Each row was made from one small tree. Brackets hold a mark, then the marks that hang from it, in alphabetical order. Every link used is in the known rows. Write each row's tree.
Known rows
[zufe dazag]: [-0.39  0.19  1.75 -2.24  1.68  0.06  1.76  0.76 -0.47  1.93  1.75  0.90
  0.19 -1.63 -0.26 -0.93  0.53 -2.45 -0.04  2.61 -0.29 -1.73]
[nepak [tabub gotu [zufe dazag]]]: [-2.30 -1.23  3.46 -2.54  1.39 -0.26 -0.22  0.92 -0.38 -0.18 -0.44 -0.05
  0.41 -1.08 -0.04 -0.20  2.23 -1.70  0.35  1.73 -0.77 -2.16]
[nepak [dazag sigu zufe] [tabub gotu]]: [-0.80 -3.54  1.32 -2.00  0.89 -1.12 -0.80  1.39 -0.47  0.21  0.56  0.11
 -0.05 -0.02 -0.43  1.27  2.93 -1.10  0.40 -0.77  0.39 -2.48]
[gotu tabub [zufe [dazag nepak]]]: [-1.80  0.27  2.78 -0.73  1.79  1.21  2.58  0.64 -0.46  1.29  6.01  1.26
 -1.01 -1.10  1.64 -0.65 -1.62 -1.03  1.13  2.94 -0.92 -2.23]
[sigu [dazag nepak]]: [ 0.10  1.17 -0.23 -1.79  2.58  0.47  1.19  1.72 -0.65  1.16  1.97  0.94
 -1.00  0.80 -0.64 -0.24 -1.11 -1.42 -0.97  1.59  0.15 -0.95]
[zuse [zufe [dazag sigu]]]: [-1.23 -0.74  2.57 -1.68  2.85  1.32  1.63  0.11 -0.75  2.48  2.59  0.16
 -1.40 -0.05  0.31 -0.46  0.28 -1.03  0.57  0.38  0.27 -2.84]
[zufe [dazag [nepak [tabub gotu]] sigu]]: [-2.05 -2.26  2.61 -1.74  2.26  0.56  0.18  0.90  0.70  1.01  1.27  0.43
 -1.01  1.28 -0.15  1.02  3.01 -0.32 -0.65 -0.20 -0.18 -4.09]
[gotu [tabub nepak [zufe dazag]]]: [-0.97 -0.15  3.72 -0.20  1.25 -0.37  1.76  1.11 -0.21  0.81  1.56  0.34
 -0.66 -1.42  1.19 -1.21 -1.11 -0.44  0.77  3.13  0.01 -2.01]
[dazag sigu]: [ 0.94 -1.26  1.50 -1.21  1.14 -0.15  0.54  0.39  0.10  2.25  1.49  0.55
 -1.80 -0.12 -1.40  0.01  0.94 -0.64 -0.70  0.67  0.08 -1.97]
[sigu [dazag nepak zufe]]: [ 0.27  1.79 -0.72 -1.85  1.94  0.88  0.91  2.07 -0.43  1.43  2.96  0.33
 -1.32  0.56  0.13  0.11 -0.52 -2.30 -0.60  1.74 -0.09 -1.16]
[sigu [dazag [nepak [tabub gotu zufe]]]]: [-1.74 -0.15  1.52 -2.03  2.36  0.37 -0.72  2.03 -0.39 -1.01 -0.53  0.14
 -0.74  1.47 -0.31  0.51  0.47 -0.93 -0.83  0.69 -0.35 -1.38]
[tabub gotu]: [-0.77 -1.07  2.04 -1.99  1.35 -0.98 -0.31  1.16 -0.67  1.54  0.51  1.08
 -0.56 -0.65 -1.05 -0.70  1.59 -0.96 -0.18  1.76 -0.64 -1.04]
[gotu tabub]: [-0.33 -1.33  2.03 -0.73  1.40 -0.54  1.16  0.95 -0.26  1.26  3.41  1.41
 -1.03 -1.47 -0.14 -1.90 -0.88 -0.45  0.51  1.63 -0.45 -1.33]
[zuse [nepak [dazag sigu] tabub] zufe]: [-1.49 -2.51  2.33 -2.29  2.93  0.55 -0.49 -0.44 -0.92  0.39  2.67  1.07
 -0.39 -0.36  1.06 -0.23 -0.81 -0.10  0.83 -2.77  1.56 -3.34]
[dazag [nepak [tabub gotu]] sigu zufe]: [-1.19 -2.11  1.74 -1.46  1.37  0.13 -1.26  1.14  1.17  1.14  2.43 -0.01
 -2.08  1.50 -0.12  1.21  3.08 -0.49 -0.37 -0.88 -0.45 -3.74]
[gotu [tabub nepak] zufe]: [-0.54 -0.09  3.39 -0.35  1.08 -0.81  1.61  0.23 -0.43  1.75  4.19  1.22
 -0.95 -2.52  0.90 -0.76 -2.17  0.05  1.63  2.85 -0.92 -1.14]
[sigu [dazag [nepak [tabub gotu]]]]: [-1.68 -0.68  0.89 -2.47  2.93  0.04 -0.13  1.84 -0.52 -0.08  0.50  0.96
 -0.26  0.86 -0.70  0.37  0.78 -0.60 -0.71  0.33 -0.31 -1.48]
[tabub gotu nepak [zufe dazag]]: [-1.38  0.26  3.78 -1.44  1.24 -0.75  0.28  1.28 -0.65  1.05 -1.51  0.01
 -0.23 -0.45  0.46 -0.10  1.31 -1.00  0.17  3.09 -0.35 -1.83]
[zuse [nepak dazag tabub] zufe]: [-1.86 -1.26  2.08 -2.93  3.09  0.18 -0.51 -0.25 -1.36 -0.13  2.96  1.42
  0.60 -1.22  1.36 -1.34 -1.58 -1.26  1.10 -1.60  1.29 -2.49]
[dazag nepak sigu]: [ 0.70 -0.83  1.09 -0.84  1.84  0.55  0.48  0.71  0.98  2.04  2.65  0.70
 -2.44  1.48 -0.78  0.38  0.85 -0.69 -1.27  0.20  0.17 -3.06]
[zufe [dazag sigu]]: [ 0.09 -1.00  2.04 -1.60  1.41  0.47  1.82  0.55 -0.12  2.43  1.52  0.39
 -1.07 -0.88 -0.57  0.16  1.24 -1.07 -0.45  1.43  0.02 -2.59]
[tabub gotu [zufe dazag]]: [-1.60 -0.33  2.99 -1.85  0.88  0.04  0.14  1.30 -0.93  0.75 -0.43  0.08
 -0.15 -0.25 -0.01 -0.41  1.75 -1.70  0.05  2.83 -0.82 -1.38]
[nepak dazag [tabub zufe]]: [-0.48 -1.41  1.35 -2.18  1.33 -0.91 -0.17  0.74 -0.47 -1.01 -0.05  0.13
  0.70 -0.81 -0.28 -0.28  0.05 -2.62  0.07  0.62  0.44 -1.60]

Write each row's tree
[-0.79 -1.65  3.10 -1.75  1.23  0.47  0.67  0.22  0.19  0.58  0.46 -0.52
 -0.81 -0.60 -0.25  0.66  1.26 -1.41 -0.23  0.51 -0.06 -3.10]
[nepak [tabub [zufe [dazag sigu]]]]
[-2.32 -1.17  2.58 -2.00  4.00  1.80  1.08 -0.12  0.49  1.41  3.69  0.25
 -1.62  1.16  0.81  0.00  0.73 -1.11  0.20 -1.01  0.37 -4.49]
[zuse [zufe [dazag [nepak tabub] sigu]]]
[ 0.07 -2.20  2.66 -0.49  0.73 -1.63 -0.66  1.50 -0.79  0.16 -2.21  0.02
 -1.02  1.18 -0.20  1.07  1.41  0.23 -0.26  0.79  0.93 -1.97]
[tabub gotu [nepak [dazag sigu]] zufe]
[ 0.66 -2.38  1.76  0.32  0.66 -1.21  0.92  1.64 -0.23  1.23  2.66  0.38
 -1.33 -0.47  0.91  0.13 -0.34  0.06  0.75  0.48  1.09 -2.57]
[gotu [tabub [nepak [dazag sigu zufe]]]]
[-2.09 -0.05  3.24 -2.23  1.04  0.10  1.27  0.63 -1.53  1.61  2.12  0.75
  0.26 -1.89  0.27  0.20  0.96 -1.54  1.27  3.36 -1.54 -0.86]
[tabub [gotu [zufe dazag]]]
[ 0.34 -2.77  1.66 -1.46  0.89 -0.60 -0.36  0.58 -0.23 -0.60 -0.25 -0.14
 -0.40  0.23 -0.64  0.83  0.77 -1.54 -0.34 -0.56  0.83 -2.36]
[nepak [dazag sigu] [tabub zufe]]
[-1.33 -0.37  2.74 -2.40  1.52  0.35  0.67  0.38 -0.14  0.19  0.65 -0.11
  0.28 -1.45 -0.03 -0.45  0.55 -2.73  0.23  1.86 -0.41 -2.21]
[nepak [tabub [zufe dazag]]]
[-0.87 -1.38  1.89 -1.77  2.42  0.98  1.14  0.32  1.26  1.35  2.42  0.46
 -1.16  0.45 -0.16  0.83  1.60 -1.03 -0.81 -0.15  0.00 -4.36]
[zufe [dazag [nepak tabub] sigu]]
[-0.80 -3.55  2.51 -1.54  0.83 -1.07 -1.14  1.27 -0.65 -0.95 -1.54 -0.08
 -0.31  0.75 -0.73  1.05  2.09 -0.59 -0.38 -0.75  0.53 -2.28]
[nepak [dazag sigu] [tabub gotu zufe]]
[-1.25 -3.28  2.60 -1.91  0.96 -0.94 -0.03  0.48 -1.13  0.02  0.85  0.73
  0.13 -0.74 -0.43  1.63  1.52 -0.37  0.77 -0.18 -0.38 -1.72]
[nepak [dazag sigu] [tabub [gotu zufe]]]
[-0.14 -0.61  1.58 -1.20  2.02  1.11  1.57  0.79  0.80  2.24  2.73  0.45
 -1.76  1.06 -0.15  0.54  1.17 -0.99 -1.02  0.90  0.17 -3.60]
[zufe [dazag nepak sigu]]
[ 1.33 -1.36  2.10 -0.40  0.90 -1.12  0.31  1.03 -0.25  0.58 -1.11 -0.07
 -1.07  0.52 -0.18  0.61  0.01 -0.67 -0.36  0.79  1.16 -2.11]
[tabub [nepak [dazag sigu]] zufe]
[ 0.11 -3.17  1.09 -1.79  1.67 -0.84  0.30  0.53  0.04  0.31  0.59  0.63
  0.05 -0.55 -1.02  0.56  1.07 -1.24 -0.35 -0.88  0.80 -2.55]
[nepak [dazag sigu] tabub]
[-1.05  0.15  3.50 -1.56  1.28 -1.33  0.02  0.44 -0.87  1.80  1.21  0.96
 -0.55 -1.56  0.06  0.32  0.25 -0.31  1.26  2.96 -1.31 -0.72]
[tabub [gotu zufe] nepak]
[-1.72 -0.44  3.27 -1.98  2.55  1.78  0.79 -0.45 -0.95  2.50  3.55  0.69
 -1.33 -0.36  1.45 -0.71 -0.56 -0.11  0.46 -0.52  0.92 -3.26]
[zuse nepak [zufe [dazag sigu]]]
[-1.64 -0.70  3.14 -1.29  1.40  1.07  1.12  0.72 -0.50  1.94  2.87  0.47
 -1.52  0.65  0.62  1.57  1.63 -0.42  0.08  1.64 -1.06 -2.77]
[tabub [gotu [zufe [dazag nepak sigu]]]]
[ 1.20 -1.58  0.29 -1.32  0.50 -0.48  0.57  1.26 -0.49  1.48  1.79  0.06
 -0.82 -0.11 -0.41  0.68  1.17 -1.99  0.13  0.35  0.69 -2.06]
[nepak [dazag sigu zufe]]
[-0.35 -1.24  1.90 -1.47  1.80 -2.35 -0.10  1.66 -0.97  0.73 -1.12  1.23
  0.63 -0.39 -0.39 -0.12  0.88 -0.75  0.34  1.50  0.59 -1.24]
[tabub gotu [nepak dazag]]
[-2.11 -1.35  3.22 -2.61  1.20 -0.74 -0.36  0.06 -0.82  0.63  2.00  0.83
  0.15 -1.98 -0.37  0.36  1.18 -1.19  1.31  1.54 -1.68 -1.10]
[nepak [tabub [gotu zufe]]]
[-1.72 -2.02  2.87 -1.48  1.54  0.33 -0.51  0.21  0.32  0.94  2.88  0.65
 -1.70  0.65 -0.20  1.72  1.63  0.01  0.15 -0.05 -1.17 -2.95]
[dazag [nepak [tabub [gotu zufe]]] sigu]
[-2.26  0.43  2.72 -1.85  1.66  0.71  1.22  0.88 -0.87  1.55  3.15  0.93
 -0.58 -0.17  0.83  0.57  1.03 -1.54  0.59  2.99 -1.48 -1.94]
[tabub [gotu [zufe [dazag nepak]]]]
[-0.34 -1.74  2.94 -1.03  0.80 -1.59  0.36  0.79 -1.40  1.21  0.10  0.80
 -0.40 -0.43  0.04  1.59  0.74  0.39  0.90  1.28  0.00 -1.42]
[tabub [gotu zufe] [nepak [dazag sigu]]]
[-1.49 -0.46  3.17 -1.21  1.00  0.47  2.71  0.35 -1.18  1.49  4.82  1.10
 -0.16 -2.96  1.11 -0.90 -1.47 -1.06  1.77  3.36 -1.25 -1.24]
[gotu tabub [zufe dazag]]
[ 0.32 -2.21  2.86  0.23  0.85 -1.06  1.83  0.48 -0.93  1.10  3.00  0.96
 -1.03 -1.39  0.90  0.58 -1.73  0.88  1.26  1.25  0.43 -1.73]
[gotu [tabub [nepak [dazag sigu]]] zufe]
[-1.08 -0.64  3.18 -0.62  1.04  0.29  1.71  1.16 -0.62  0.53  2.37  0.30
 -0.68 -1.16  0.88 -1.47 -0.81 -1.22  0.42  2.77 -0.45 -1.80]
[gotu [tabub [zufe dazag]]]
[ 1.34 -1.64  1.42 -0.78  1.46 -1.54  0.75  0.92 -0.23  1.58 -0.35  0.72
 -0.64 -0.16 -0.57  0.54  0.23 -0.39 -0.23  0.41  1.25 -2.23]
[tabub [nepak [dazag sigu]]]
[ 0.77 -0.26  1.62 -1.05  1.21 -1.42  0.23  1.16 -0.58  0.10 -0.94  0.32
  0.03 -0.31  0.12 -0.20 -0.69 -1.91  0.05  2.17  0.84 -1.29]
[tabub [nepak dazag] zufe]
[-1.10 -2.15  2.77 -1.02  1.48  0.23 -1.63  0.93  1.13 -0.02  0.60 -0.16
 -2.07  2.23 -0.50  1.13  2.41 -0.09 -0.98 -0.58 -0.28 -3.50]
[dazag [nepak [tabub gotu zufe]] sigu]
[-1.10 -1.04  3.00 -0.07  1.36  1.47  2.51  0.50 -0.17  1.78  5.81  0.67
 -2.13 -0.27  1.37  0.49 -0.84  0.18  0.57  1.86 -0.59 -3.06]
[gotu tabub [zufe [dazag nepak sigu]]]
[-1.58 -1.56  2.91 -2.09  1.22 -0.91 -1.42  0.79 -0.23 -0.32 -0.46  0.14
 -0.36 -0.36 -0.55 -0.41  1.67 -1.19  0.02  1.03 -0.76 -1.62]
[nepak [tabub gotu zufe]]
[-0.76 -1.03  4.25 -0.12  1.05  0.08  2.72  0.17 -0.38  2.23  3.76  0.70
 -1.33 -2.13  1.40  0.38 -1.06  0.82  1.35  2.48 -0.50 -2.41]
[gotu [tabub nepak] [zufe [dazag sigu]]]
[-0.60 -0.09  3.27 -1.10  0.93 -1.37 -0.97  1.19 -0.14  0.84 -1.28  0.17
 -0.99  0.22 -0.22 -0.21  0.99 -0.58  0.06  2.39 -0.30 -1.27]
[tabub gotu nepak zufe]
